What can hang from each mark:
Y: U
M: G
H: G
C: G
G: C H M N T
L: H T
U: M

Every row comes from one small tree of marks. The marks that hang from a mark follow it in brackets, in alphabetical order. Every link used is in the known rows. Which tree was each row made from?
Known rows:
G(C H M N T): [ -0.8,  -9.2, -35.2,  14.9, -21.2,  -6.8,  -5.8,  58.2, -28.8, -14.4,
 -39.1,  -4.8,   7.5,   7.4,  -1.7, -12.1,  16.8,  42.8,  -0.6,  14.2,
   1.0]
U(M): [ 13.5,  20.6,  27.2, -10.1,  -0.8,   7.6,  10.2, -23.9,  -4.0, -14.5,
  16.1,  40.6,  -4.2,  -6.3,   7.3,  12.9,  -6.1, -38.3,  -1.6,   4.3,
  22.5]
H(G(N)): [  2.7,  -9.8,  20.9,  -1.0,  10.3,  10.6,  -7.6,  -4.3,  14.4,   3.8,
  12.9,  29.1, -16.1,  22.0,  -2.6, -11.6,  -0.7, -19.9,  -5.9, -26.8,
  14.2]
M(G): [  2.4,   4.9,  18.1,  -1.2,   8.7,   0.7,  15.3, -35.8,   8.0,   4.0,
  21.4, -47.6,  -5.7, -20.6,  -3.8,  19.9,  -2.9, -21.4,  -4.1,   0.6,
  -3.4]
G(H M): [  0.4,  -8.0,  -3.9,  18.5, -17.2,   4.9,   6.0,   1.5, -13.5, -22.0,
  -8.3,   5.1, -15.0,  -5.6,  -3.8,  13.0,   3.3,  -4.2,  -5.3,  15.5,
   5.8]
G(N T): [  2.2, -11.1,  -4.3,  -1.0, -10.0,  -2.4,  -6.1,   6.3, -15.6, -17.7,
   7.5,  -4.7,  -9.9,  -2.8,  10.2,   0.7,   9.5,   9.1,  -6.4,  -0.8,
  30.0]
C(G(M N T)): [  1.9, -19.5, -28.3, -20.4, -16.6,  11.8,  -8.4,  19.0,  18.1,  -3.4,
 -14.6,   8.9,   7.0,  -7.8,  -3.5,  -2.4,  11.7,  13.6,  -5.8,  -0.6,
  40.3]
H(G(C N)): [  3.0,   1.9,  13.1,  -4.1,  15.9,   1.7,  -2.4,   9.5,  15.7,  16.9,
   3.3,  31.4,  -1.7,  22.6,  -5.8, -15.9,   2.6, -12.9,  -2.8, -18.6,
 -11.0]
Y(U): [  4.7,  -9.9,  18.5,   2.6,  12.2, -17.1,  -6.1, -43.5,   2.7,  36.6,
  23.6,   8.1, -17.5, -21.0,  14.5,  24.4, -15.6, -29.7,   0.8,   8.8,
  -5.7]
G(C H N T): [-10.7,   5.9, -36.9,  30.9,  -2.5, -18.5,  -6.9,  38.1, -24.5, -15.9,
 -12.3,  -5.3,   6.7,  -4.3,   5.4, -13.4,  10.6,  29.9,   1.5,  14.5,
 -24.9]
M(G(H)): [ -6.1,   7.3,   1.5,  25.3,  10.8,  -2.2,   7.6, -23.2,   0.4,  -7.1,
  17.4, -49.1,  -8.8, -22.6,  -3.6,  13.7,  -5.3,  -8.6,  -0.7,   4.5,
 -21.4]
H(G(N T)): [ -1.5, -11.5,   9.8,  -6.9,  -5.6,   3.7, -11.0,  -3.7,  10.5,  -3.6,
   5.4,  22.0, -11.2,  23.1,   3.3, -17.6,  -2.0,   2.8,  -9.5, -29.0,
  18.6]
M(G(N T)): [  2.4,  -7.4,   0.0,  -2.8,  -0.4,   0.8,   1.5,  -2.2,  -4.6,  -4.0,
   6.8, -57.7,  -3.3, -11.1,   0.6,   4.4,   2.8,  10.1,  -5.4,  -9.9,
  19.0]
Y(U(M(G(C)))): [ 10.5,  11.5,  19.9,  -9.0,  20.1, -13.1,  -3.1, -26.5,   6.1,  49.2,
   6.7,   0.9,   4.7, -17.6,   8.3,  15.5, -21.1, -24.4,   7.7,   1.0,
 -10.3]
G(C H M): [ -1.0,   5.2, -12.6,  16.8, -12.4,  -4.6,  12.1,  17.3, -15.5,  -6.3,
 -20.9,   7.9,   4.5,  -4.7,  -6.0,   7.0,   7.3,   3.0,  -0.1,  27.9,
 -25.8]
M(G(N)): [  5.6,  -5.9,   9.7,   0.8,  15.3,   8.9,   4.0,  -4.4,   0.7,   3.7,
  13.1, -51.0,  -9.7, -12.4,  -6.8,   8.0,   3.6, -13.2,  -2.0,  -9.1,
  13.9]
L(H(G) T): [-13.0,   8.2,  45.6, -11.8,  16.7,   8.6,   8.2, -47.6,  -1.6, -28.1,
  52.6,  13.2,  -4.4,  28.9,   6.1,   2.7, -10.5, -18.6,  18.1,  32.6,
 -30.4]
L(H): [ -9.8,  10.7,  27.7,   4.3,   6.4,   0.8,  20.2, -56.2, -15.1, -28.9,
  39.1,   3.6, -10.5,  -7.5,   3.7,  19.6,  -0.5, -18.1,  16.0,   8.5,
 -30.3]

Write each row's tree:
[-11.4,   5.8,  22.4, -13.8, -11.9,  -1.1,  14.6, -31.7,  -4.1, -13.6,
   5.5,  18.4,   7.9,  26.8,  -3.4,  -5.6,  -2.1,  16.7,  14.3,  -9.0,
 -32.8]  L(H(G(C M T)))
[ 11.6, -22.5,  19.9, -16.0,  -3.5,  20.0,  -5.7,  13.1,  10.9,   4.5,
  -9.0,  29.2, -17.1,  31.4,  -9.6, -12.0,   3.7,  -9.3,  -9.3, -25.9,
  34.7]  H(G(M N))
[  9.8, -12.6, -15.4, -18.4, -23.6,  -3.0,   3.0,  43.3, -20.2,   1.2,
 -33.4,  -3.2,   9.9,  10.4,  -3.1,  -7.4,  17.5,  29.3,  -5.4,   9.6,
  23.3]  G(C M N T)
[  3.3,  -2.0,  11.4, -21.4, -24.3,  -2.8,   4.8,  -6.4,  14.1,  10.0,
 -16.9,  26.7,   7.9,  25.7,  -3.3, -11.0,  -1.3,  12.3,  -7.6, -11.6,
  -1.6]  H(G(C M T))
[  6.0,  23.4,  -0.3,   8.6,  16.9,   6.2,   4.0,  21.8,  -8.7,  -1.6,
  -6.9,  -4.4,   9.1,  -6.0,  -4.8,  -4.5,  -1.9, -10.5,   6.7,  -0.7,
  -4.2]  U(M(G(C H N)))
[ -8.1, -18.4, -46.0,   5.4, -14.6,   8.1, -15.1,  32.5,  10.3, -15.2,
 -20.7,   5.1,   5.1, -10.1,  -2.3,  -7.9,   8.4,  24.7,  -3.9,   4.1,
  20.9]  C(G(H M N T))
[ -3.2,  -2.9,  -8.7,  26.1,  18.1,   5.7,  -1.2,   8.2,  -5.7,  -7.2,
   7.5, -52.1, -10.5, -14.0,  -6.1,   3.2,   3.0,  -2.2,   0.0,  -3.7,
  -5.3]  M(G(H N))
[-17.5,  -4.8, -45.9,  19.2,   1.2,  -0.9, -16.1,  15.6,  14.7, -16.0,
   2.1,   4.8,   4.1, -20.0,   4.6,  -6.4,   4.0,  14.5,  -1.0,   2.5,
   1.7]  C(G(H N T))
[ -2.6,   0.6,   1.6,  -7.5,  -1.7,  -6.0,  -6.2,   9.4,  10.8,   8.4,
  -5.8,  24.6,   4.4,  26.2,   0.9, -20.7,   2.2,  10.5,  -4.9, -20.2,
  -5.7]  H(G(C N T))
[  1.3,  31.7,  -1.0,   3.5,  -0.3,  -6.0,   6.9,  -3.0,  -6.4,  -7.6,
  -5.2,  -7.7,  15.7, -10.3,   1.5,  -0.2,  -8.8,   2.5,   3.3,   3.0,
 -12.8]  U(M(G(C H T)))
[ -3.7, -10.0, -14.7,  13.1, -37.9,  -2.9,  -0.9,   2.8, -19.7, -30.3,
 -16.2,  -3.9,  -7.6,  -2.8,   5.8,   5.3,   2.8,  24.6,  -7.8,  13.7,
  11.8]  G(H M T)
[ -9.0,   6.6, -25.7,  22.8,   4.8, -10.6,  -0.3,  23.4, -11.3,  -1.5,
  -9.9, -57.7,   9.8, -11.9,  -2.6,  -7.0,   4.3,  28.5,   1.8,   2.6,
 -24.5]  M(G(C H N T))
[  9.7, -11.2,  12.9, -17.2,   0.5,  11.4,  -1.8,  25.5,  10.9,  16.9,
 -18.7,  31.8,  -0.6,  31.4, -11.7, -16.2,   7.5,  -4.4,  -4.6, -17.8,
  10.5]  H(G(C M N))
[  6.1, -11.7,   1.9, -20.3, -16.5,   2.0,  -5.8,  26.1,   6.5,  10.2,
 -25.2,  24.1,   5.9,  34.0,  -5.4, -22.8,   5.5,  19.1,  -6.0, -20.3,
  13.6]  H(G(C M N T))
[ 15.6, -10.5,  -0.8, -14.6,  -3.9,   7.4,   7.5,  41.9, -14.6,  10.3,
 -25.6,   6.7,   3.8,   8.7,  -9.3,   1.2,  19.4,  -1.1,  -1.4,  12.4,
  17.6]  G(C M N)
[  4.0,  31.2,   6.9,   8.5,  11.5,   0.1,  11.4,  -3.7,  -1.8,  -3.5,
   0.6,  -3.3,  12.5, -11.9,  -2.1,   5.0,  -6.7, -17.0,   5.2,   4.1,
 -17.3]  U(M(G(C H)))
[  4.8,   5.5,  14.1,   8.1,  19.6,  -9.2, -10.4, -26.4,   2.1,  32.5,
   9.8,  -1.2,  -6.1, -19.2,   9.0,  14.9, -25.2, -21.6,   6.8,  -3.4,
  -6.4]  Y(U(M(G(H))))
[ -6.0,   7.7, -24.5,  36.0,  17.7,  -8.9,  -1.9,  37.5, -19.6,  -6.4,
  -5.0,   5.2,   1.1,  -6.2,  -1.3,  -5.3,  12.0,   0.6,   5.2,  17.6,
 -31.3]  G(C H N)
[-18.9,   5.4, -35.7,  17.1,  -6.6,  -7.7,  -6.7, -16.4,  20.6, -16.2,
  11.1,   5.5,   6.5, -27.2,   7.3,   5.3,  -2.6,   4.8,  -1.4,  11.2,
 -14.1]  C(G(H T))
[  8.0,  -2.3,   7.3,   9.0,  23.3,  -6.1, -16.3,  -6.2,  -2.6,  33.1,
   4.4,  -2.8,  -8.5, -13.1,   8.3,   7.0, -19.8, -17.0,   8.4,  -9.5,
   5.6]  Y(U(M(G(H N))))
[-14.3,  -0.7,  22.3,  -1.8,   2.5,   4.1,   2.2, -29.9,  -6.0, -24.2,
  23.5,  15.9,  -8.0,  24.6,   1.9, -11.4,  -1.7,   9.4,  13.9, -22.7,
 -17.7]  L(H(G(N T)))
[ -4.8, -15.6, -35.6,   9.0,   1.4,  16.2, -10.7,  32.2,  15.0,  -7.7,
 -13.7,  13.0,  -1.3, -12.5,  -8.3,  -1.3,   9.9,   0.5,  -0.5,   4.8,
  17.8]  C(G(H M N))
[ 11.2,   4.6,  24.4,  -9.0,  18.8,  -7.0,  -5.6, -36.0,   5.7,  39.9,
  13.3,   0.9,  -5.8, -18.0,  10.6,  18.1, -23.0, -28.8,   5.0,  -4.8,
   6.6]  Y(U(M(G)))
[ -0.9,  13.9,   0.2,  -5.6,  -3.4, -14.2,  15.3, -23.3,   2.0,   8.4,
   6.0, -53.9,  14.1, -17.1,   0.7,  11.2,  -0.6,   7.9,  -2.4,   8.0,
 -23.7]  M(G(C T))
[-11.6,  -7.1, -36.2,   3.5, -22.7,   1.8,  -5.7,   0.6,  18.5, -14.8,
 -12.0,   7.3,   7.8, -18.1,   1.2,   4.1,   1.2,  17.7,  -5.9,  12.0,
   6.2]  C(G(H M T))
[  4.2,  11.9,   9.0,   7.3,  22.2, -15.4,  -7.0, -19.1,   1.0,  41.7,
   4.8,   0.7,   3.8, -18.5,   9.2,  12.5, -21.6, -17.1,  10.2,   2.5,
 -21.2]  Y(U(M(G(C H))))
[  5.3, -18.8, -17.7, -18.0,   0.2,  19.1,  -4.4,  19.2,  23.0,   3.5,
  -7.6,  14.4,   1.2,  -9.3,  -8.1,   4.4,  11.2, -10.6,  -3.4,   1.0,
  35.4]  C(G(M N))
[ 11.3,  29.9,  20.7, -13.7,   9.8,   2.8,  17.6, -15.2,   2.2,   6.1,
   5.0,  -0.9,  13.9, -10.7,  -2.0,   9.1,  -6.4, -25.4,   3.0,   1.9,
  -1.8]  U(M(G(C)))
[ 12.3, -26.4,  -5.3, -17.5, -29.0,   9.0,  -3.3,  27.5, -19.6, -16.7,
 -20.5,  -4.5,  -9.6,   9.4,   1.0,  -2.3,  13.7,  20.7, -10.5,  -1.3,
  55.6]  G(M N T)
[  1.7,   4.3,  -9.5,  -4.6,   4.5,  -8.6,   5.2,  10.6,  -4.7,  10.2,
  -4.0, -56.3,  11.9,  -8.7,  -3.5,  -2.1,   6.5,  17.6,  -1.0,  -0.6,
  -7.4]  M(G(C N T))
[ -6.1,  11.3,  10.7,  -8.4,  -8.4, -13.2,   2.7, -24.2,  16.8,   7.8,
   4.6,  25.9,   7.4,  16.6,   3.9, -10.5,  -4.6,   2.5,  -5.7, -11.7,
 -21.9]  H(G(C T))
[  2.2, -12.4,  18.7, -21.3, -27.6,   4.8,  -0.4, -19.6,  14.0,  -2.9,
  -6.9,  24.7,  -7.4,  24.8,   0.1,  -7.7,  -4.3,   5.3, -13.3, -21.0,
  23.5]  H(G(M T))
[-11.2,   9.0,  31.4, -11.2,  25.5,   6.9,   5.0, -12.5,  -7.0, -17.3,
  37.3,  13.0,   5.0,  36.5,   1.5,  -9.3,   0.2,  -7.6,  22.2,  33.0,
 -36.4]  L(H(G(C N)) T)
